Each row comes from the steps of one walk. Every step used is in the known rows, and no mark comes twice. Write the walk behind each row, first mark first.
Known rows:
b m s y: [ -7 -15  -2  -9   8   4   8  19  12   6   2  24  -9   1  -7   0   0  -6
  -2   8  -2   8 -12  -7   7  20  14]
x y: [ 23  -4   5   4  15  -5  11 -17  -6   1  11  18   6  -3 -13   3  -9  -3
  21   0 -15 -26 -12  17  -1  -1  -2]
m s l: [  4  -8  -8   4  -8   6  -1  14   5  12  12   9 -10   4   7  -7 -18  -4
  18   9  12  12   3   7  -4  14  19]
b m s l e y: [-34 -14 -17 -11  -2  20   1  12   0   8  16  -2 -19   5 -24   6 -28   7
   6   4  15  11  -3  14  13   1   0]
y e m s l: [ -5 -12  -5   9   6  27  -1  31   3  13   5  -3  -1  10  23 -10  -7  19
   1   5   4  17 -12  13 -19   4   6]
m s y e l: [-13 -20   3  -2  13   8  -1  13   6  -1  -3  22  17  15   3 -19  14 -11
  -9   4  -9  13 -13   9 -29  19  19]
x y e: [ 20  -6   3   2  22   0  16  -9  -5   3   2   7  16   9  -9  -8   2  -3
   8   2 -24 -31 -13  23 -17   0 -13]
m e y s l: [  2 -12  -8 -13   8  -2  -2  -2 -13  26   0  -1 -12  -3 -11  -5   4 -14
  -1   5  15  19 -12  -2   9   0  -3]
e l s: [ -6 -11   0  18 -10   4  -1  -4  -3  -3  13   9  11   3  -8   6 -10   1
   8  -3  -6 -11   0   9 -33   5  14]
m s y: [ 10 -13  -1  -4   6   5  -1   9  11  13  12  26  -3   9  -8  -5  -2 -12
   2   7  -7  10  -2   3 -13  20  17]
l e m: [  7 -10   8   8   8  23   2  -6 -10   9  18 -14 -11  14 -11  15 -35   9
   6  -6  -6 -16  -7  19 -17  -9  -2]
b m s y e: [-12 -20  -5 -11  14   8  10  24  14   6  -5  16  -2  14  -4 -10  13  -4
 -16   8 -14   7 -14   0  -7  19   3]
e y s m b: [  1 -12   9  -2  21   8   4  -6   3  17   7   1 -16  16 -14  12  10 -29
 -24 -11   0  17 -21  12  17  -2   0]
m s l e: [ -8  -4 -15   3 -17  14  -3   6  -2  25  21   3 -17  14  -8   0 -33  -4
  21   4  13   4  15  13  -7  10   6]
e l s y: [ -8 -16  -2  17  -4  -3 -11  -2  11   2   7  20   3  -9 -21   4   2 -13
  -1   4 -10   3   4   5 -29  14  12]
x y e m s l: [ -2  -8  -2  13  10  19  -4  19   0  14   3  12   3   2  16 -20  -7  25
   7  -1   4   4 -12  19  -4   0 -15]
e y s l: [ 11 -16  -4   1  20  -7   3 -10   1  11  11  -8 -20  -9  -9   0   2 -15
  -2   4   0  14  -6   8   5  -5  -3]
y e: [ 17 -12   6   0  17   6  15   1  -3   2   9  -9   9  17  -2   0   4 -10
   5   6 -26 -22 -12  18 -27   1   6]
y s m b: [  6  -8  13  -2   7   1  10   0   4  22  -1   5 -17  12   6  12   2 -34
 -14 -10  -1  15 -12   4  15   6   5]
x y j: [ 21  -3   6   6  16 -13  13 -11   7  11  11  11   3  12  -7  16 -10   2
  25  14 -12 -21  -2  11   2   1   6]
l s m e y: [-14  -9  -8 -10 -22  20 -23   9  -4  30   9   7   6  11 -28  21  -7  -3
  -6  -1   2  -1  -8   5  -3   5 -17]
m s y e: [  9 -14  -4  -6  12  10   5  13  10  11   3  16   6  20  -2 -14  12 -11
  -9   9 -13   4  -5  10 -24  18   8]
l e y: [  4 -12  -3  -8  14  15   2 -19  -8   7  26 -13  -6  18 -39  12 -23  -8
   8  -2 -11 -20  -6  25 -16 -11   2]
y s l: [ 16 -10   0   5   6 -13  11  -2  -1  16   8  -2 -19 -10  11  -5  -3 -18
   9   6   3  12   1  -1   2   4   0]

Which walk is each row?
[  2  -3  10 -12 -19  11  -7   9 -12  22   0  13   6  12  -3  17 -14 -15
  11   2   1  -1 -19  -3   4  16   1] -> s m e
[ -7 -15   0  -6   0   8  20  14   1  -1   5  14  -2  11   4   2 -11   8
   5   3   0  -3 -12   0   4  10  16] -> b m s
[-13   2  21 -10 -14 -11   3 -13 -21  11 -17  35  16  -3   7  -3  -3 -13
   1 -14  13  16 -22  -1  19   8 -20] -> x y s m e l
[ -3 -11  -1  19  13  15   2   4  -7  31   7 -16 -39   5  -1   1 -21 -10
 -10 -11  15  17  -3  14   7  -8  -4] -> y s l e m b
[  8 -18   7  15  40  20  -2  16   9  17   0  -5 -13  14  -9  -3  16 -17
 -26  -1 -18   1 -27  15 -16   4  11] -> s y e m b
[ -6 -11   1   3   5  27 -12   8   1  21  15  11 -15  15 -13   2 -25   8
  -4  -4   2  10  -1  11 -14   5   0] -> l e m s y
[-18 -10  -5   6 -12  -9 -15   8   9  26  -4  21   7   7 -15  14   2  -7
   4  15   3  11   7 -12 -24  16  13] -> m e l s y j
[ -5 -11   3 -12  -2   6  11  10 -15   9  -6   6   1   9  -6  10 -12  -4
   7   7   1  -9 -24  -5   7   9   9] -> b m e
[-33 -18  -7   2 -16   2  -7  13  -1   9 -14  26   7 -14 -22   5   2  -6
  -8   4   5   7  -9 -11  -7  19   5] -> b m e l s y
[  4 -10  -3 -12  19   4   9 -24 -11  12  19 -12 -13  18 -27   3 -15 -12
  -4  -6  -2  -6  -1  15  -9 -15 -10] -> l e y s
[-11 -14  -2  -4   9  -5  10  24  28  16   0  22 -12  13   2  14  -1   0
   0  21  -2  19  -2 -12   7  18  19] -> b m s y j
[-14  -5  -6  -7 -23  13 -18  14  11  41  10   5   3  19 -20  37  -8   3
   1  15   5   5   2  -2  -3   1 -12] -> l s m e y j
[  8 -14   1 -19  17   2   6 -10 -21  20   1  -3   0  12 -13  -4   6 -10
 -10   0   4   4 -18   1  -1  -3  -2] -> m e y s
[-11  -9 -10   0   6  -1  -5  -8  12  25  25 -22 -18  16 -28  25 -26  -9
  20  20   4  -2  11  18  -4  -8   5] -> s l e y j
[-19  -9 -17  -6  -3  11  -7   5  13  27  26  -8 -16  29 -20  12 -27   5
  16  18  16  12  15  14  -3   0  10] -> m s l e y j
[ 10   1  14   4  13  -7  12 -11   0  21  -5  23 -11   5  -2   2   3 -24
  -7 -12  -3   5 -15  12  27   2 -15] -> x y s m b
[ -3  -9   2  15  -1  18  -9   3  -5  17  17 -18 -21  -2  -7  13 -37   3
  14  -1   6  -4  -1  17  -8  -7  -4] -> s l e m
[ -9  -9  -3  25  10  24  -8   9  -6  26  13 -18 -36   9 -13  11 -31  -8
   5  -4  11   0  -8  23  -1  -7  10] -> s l e m b
[-15  -9  -2   6 -22   6  -8   4 -18  12   0  15  16   8  -8   0  -9   3
   4  -1   7  -7  -8   4 -28  10   8] -> m e l s
[ -1 -13  -2  12  -2  24  -5  25   1  14  11   3 -10  -2  17  -3 -20  17
  12   0  14  21  -5   7  -3   5  14] -> e m s l
[  4 -17   9   4  11  20 -11  17   8  10   9  21  -6   7   3  -4  -8   9
  -6  -2  -1  15 -12   3  -9  10  13] -> e m s y
[-19  -2   5  13 -18   7  -3  -1   4   2   0  24  24   1  -5   7   1   1
   0 -10 -14 -11 -10  20 -17   6 -29] -> x y e l s m
[ 18   0  16  -6   3 -12  11 -15   0  12  -1  24  -2  -3   3   9  -4 -15
   5 -10  -5   2  -8   7  21   3 -28] -> x y s m
